What can hang from each mark:
temim: dise
nelizez: dise
dise: nekag nelizez tifa venu
nekag: dise sapek
tifa: dise
ravuvo: rodegu tifa
sapek: nekag nitik
rodegu: ravuvo

Known rows, with every way that one mark hangs from another:
rodegu{ravuvo{tifa{dise}}}: -15 -10 7 19 -32 0 15 12 -9 15 0 18 3 -5 9 -10 28 -1 -20 0 -1 -1 -22
ravuvo{rodegu tifa{dise{nelizez venu}}}: -3 -4 2 29 2 4 -3 -1 29 -12 -9 21 1 -1 19 -7 3 17 1 1 7 0 -9
nelizez{dise}: -12 0 6 5 -5 16 7 5 4 17 8 -2 -1 -8 -12 -5 11 0 -7 -9 -5 -15 -20
nelizez{dise{nekag}}: -9 -5 4 20 6 16 2 -6 0 16 17 2 1 -5 -13 -2 4 0 -9 -9 -8 -13 -8
dise{nekag{sapek} tifa venu}: -3 4 -11 -10 7 8 -1 -15 24 5 16 0 2 -3 13 17 -7 -1 -7 -5 8 11 1
rodegu{ravuvo{tifa{dise{nelizez}}}}: -10 -6 7 30 -24 0 11 10 -6 9 -11 18 0 -2 8 -13 27 6 -11 -3 8 6 -12
dise{nekag nelizez venu}: -3 3 -7 28 5 7 -6 -6 18 -4 4 7 -1 5 -7 13 -9 3 -6 -6 4 4 3
sapek{nekag}: -9 -5 5 4 -18 12 4 24 5 22 9 5 1 -2 -7 7 10 -18 -9 -2 -4 -23 -26
rodegu{ravuvo{tifa}}: -17 -9 2 3 -30 0 18 17 0 17 -1 13 4 -1 -7 3 18 1 -18 -1 2 -1 -15
nelizez{dise{nekag tifa venu}}: -7 4 -3 3 11 12 0 -19 21 9 4 2 0 -3 7 2 3 1 -12 -9 -7 -2 3
nelizez{dise{tifa}}: -13 2 0 -10 -3 14 8 -2 12 21 0 -6 -5 -12 0 -2 15 -3 -8 -11 -5 -11 -8
tifa{dise{nelizez}}: -8 0 3 30 -11 10 -1 6 -3 7 3 4 -7 -8 4 -5 14 -4 -4 -9 4 -4 -17
dise{nekag{sapek{nitik}} venu}: -9 8 -2 1 9 15 6 3 16 10 27 10 13 2 8 0 -9 -5 -6 2 8 9 -11
tifa{dise}: -13 -5 3 19 -16 11 3 10 -5 14 13 4 -5 -11 6 -3 15 -10 -12 -5 -7 -11 -26
nekag{dise{nelizez} sapek}: -5 12 4 -4 3 12 -2 -5 3 17 8 -12 -1 -3 -3 -3 2 6 4 -9 7 6 -4
nekag{sapek{nitik}}: -16 6 1 -13 -6 17 13 20 7 23 22 3 8 -7 2 -4 2 -10 -4 0 9 0 -25
ravuvo{tifa{dise}}: -16 -10 2 17 -19 8 10 8 2 15 9 12 -3 -7 11 -6 20 -3 -10 -2 -6 -8 -20
nelizez{dise{nekag venu}}: -5 2 2 17 8 13 -1 -13 13 4 13 5 4 -1 -6 -2 -2 4 -10 -7 -7 -7 -7
tifa{dise{nekag nelizez}}: -5 -5 0 45 -1 10 -6 -4 -5 6 10 8 -5 -4 3 -3 7 -3 -6 -9 2 -1 -6
temim{dise{nekag}}: -5 -6 -4 18 2 5 3 12 -2 12 22 2 5 -10 -14 25 -4 -13 -16 1 -3 -9 -6
nekag{sapek}: -10 3 -1 -8 -9 14 6 9 6 13 21 -3 0 -8 -5 11 0 -1 -3 -6 8 -2 -23
ravuvo{rodegu tifa{dise{nekag}}}: -8 -21 0 35 1 8 0 -1 10 6 15 21 2 -6 13 -1 5 7 -9 1 -5 -12 -8
dise{nekag}: -12 -9 -6 17 -6 12 1 6 0 15 21 4 -1 -4 -12 14 -2 -8 -13 -5 -5 -9 -9
ravuvo{rodegu tifa{dise}}: -12 -15 2 20 -9 8 4 10 13 7 7 16 0 -9 14 -4 10 7 -7 2 -2 -13 -19
sapek{nekag{dise{nelizez tifa venu}}}: 2 13 3 -10 0 5 -7 -4 23 18 -16 -3 -1 6 14 -3 10 -9 -5 -6 -4 -3 4
sapek{nekag{dise} nitik}: -12 4 13 -8 -10 13 7 26 -1 42 11 2 9 1 4 -16 16 -23 -12 4 -12 -17 -21

Rows:
-9 8 0 -13 1 11 5 -8 24 8 -4 -3 -1 -7 6 -1 10 -1 -10 -9 -5 -4 -7
nelizez{dise{tifa venu}}
-5 23 6 -12 10 12 1 -1 16 15 6 -2 9 3 12 -14 0 4 4 -1 10 15 -5
nekag{dise{nelizez venu} sapek{nitik}}
-9 9 -5 -23 -4 5 -1 -8 18 19 -3 -10 -2 -4 11 4 7 -7 -15 -6 -11 2 -1
nekag{dise{tifa venu}}
-12 7 1 -9 18 21 12 -7 12 28 19 0 8 -7 14 -11 8 -3 -3 -7 5 3 -2
nelizez{dise{nekag{sapek{nitik}} tifa}}
-5 -14 -1 33 5 5 -3 -7 23 -6 10 23 5 -1 18 -1 -2 11 -10 5 -5 -5 -7
ravuvo{rodegu tifa{dise{nekag venu}}}
-10 -10 -1 31 -6 7 2 -9 12 3 12 19 2 2 18 -1 6 2 -12 0 -8 0 -8
ravuvo{tifa{dise{nekag venu}}}
-7 10 -10 -5 -4 4 -2 -2 29 0 -12 -1 -6 -2 6 11 2 -2 -4 -8 8 5 2
dise{nelizez tifa venu}
-3 16 12 0 2 9 0 15 15 23 -6 7 10 10 9 -18 8 -13 -4 2 -2 -5 -8
sapek{nekag{dise{nelizez venu}} nitik}
-8 -9 2 18 -4 4 1 3 26 -6 3 19 3 -5 18 -6 3 10 -8 4 -2 -7 -18
ravuvo{rodegu tifa{dise{venu}}}
2 6 -10 3 18 5 0 -6 11 7 10 -5 2 -9 1 28 -4 -4 -1 -4 18 12 13
temim{dise{nekag{sapek} nelizez tifa}}
-4 13 2 3 0 5 -6 -4 13 8 -5 -6 -1 3 -2 -3 0 3 -5 -6 -4 4 -2
nekag{dise{nelizez venu}}
-5 13 -2 -19 5 10 -2 -11 11 21 0 -16 -6 -6 10 1 8 4 3 -12 8 10 5
nekag{dise{nelizez tifa} sapek}
2 11 10 3 -4 7 -9 3 15 13 -7 1 2 9 3 -6 6 -6 -4 -3 -3 -7 -7
sapek{nekag{dise{nelizez venu}}}
0 10 -11 0 13 8 -4 -20 27 -3 5 0 -1 2 12 15 -9 5 1 -9 16 17 11
dise{nekag{sapek} nelizez tifa venu}
-4 7 2 26 -6 7 -5 -1 9 -5 -2 8 -4 -3 10 -7 9 -1 -4 -6 4 2 -14
tifa{dise{nelizez venu}}
-8 -10 2 31 -3 6 0 6 17 -1 -4 18 -3 -5 11 -8 10 13 2 -1 6 -7 -10
ravuvo{rodegu tifa{dise{nelizez}}}
-8 -3 -13 13 2 8 -2 -5 13 12 0 0 -8 -4 0 15 2 -5 -6 -11 5 3 10
dise{nekag nelizez tifa}
0 18 4 -7 6 9 -6 -13 15 5 4 -8 2 3 4 -3 -4 10 4 -7 8 12 -4
nekag{dise{nelizez venu} sapek}
3 5 -5 27 13 0 -4 0 13 -8 6 6 6 -1 -11 24 -12 -4 -9 1 6 5 6
temim{dise{nekag nelizez venu}}
-4 4 -13 11 6 4 -6 -13 25 0 -4 3 -4 2 5 14 -4 -2 -6 -9 5 9 13
dise{nekag nelizez tifa venu}
-2 2 -2 43 4 7 -9 -11 7 -6 6 12 -1 1 10 -2 0 1 -7 -6 1 4 -6
tifa{dise{nekag nelizez venu}}
-2 2 -11 0 9 -1 2 -4 18 4 9 2 5 -7 2 29 -5 -13 -18 2 -2 2 8
temim{dise{nekag tifa venu}}
-9 12 5 -26 -3 9 5 12 20 36 -3 1 10 4 23 -12 15 -22 -15 3 -11 -7 -8
sapek{nekag{dise{tifa venu}} nitik}
-1 13 -9 -5 5 -1 1 4 24 -3 -11 -2 0 -7 1 24 0 -7 -8 -1 10 5 5
temim{dise{nelizez tifa venu}}
-13 -16 -1 32 -9 9 6 -2 0 15 17 15 -1 -2 11 -3 14 -2 -12 -3 -8 -5 -9
ravuvo{tifa{dise{nekag}}}
-11 -4 -3 4 6 14 4 -11 10 20 8 -2 -3 -8 1 1 9 -2 -11 -11 -7 -9 2
nelizez{dise{nekag tifa}}
-9 7 -5 -9 -2 6 -3 -5 9 24 -9 -13 -8 -5 3 1 12 -3 -5 -11 -4 1 8
nekag{dise{nelizez tifa}}
-8 -11 4 44 -15 0 7 -3 -10 6 -3 21 2 3 7 -8 21 6 -12 -4 6 10 -1
rodegu{ravuvo{tifa{dise{nekag nelizez}}}}
-2 9 -1 -8 17 14 1 -27 23 6 13 -1 4 -3 13 2 -2 9 -4 -11 5 8 2
nelizez{dise{nekag{sapek} tifa venu}}
-5 14 -5 -11 2 3 -6 -13 21 12 -14 -10 -5 0 10 2 5 0 -6 -9 -3 7 8
nekag{dise{nelizez tifa venu}}
-10 -3 7 16 -27 -3 13 4 3 4 -4 20 6 0 15 -11 22 2 -20 2 -1 6 -20
rodegu{ravuvo{tifa{dise{venu}}}}
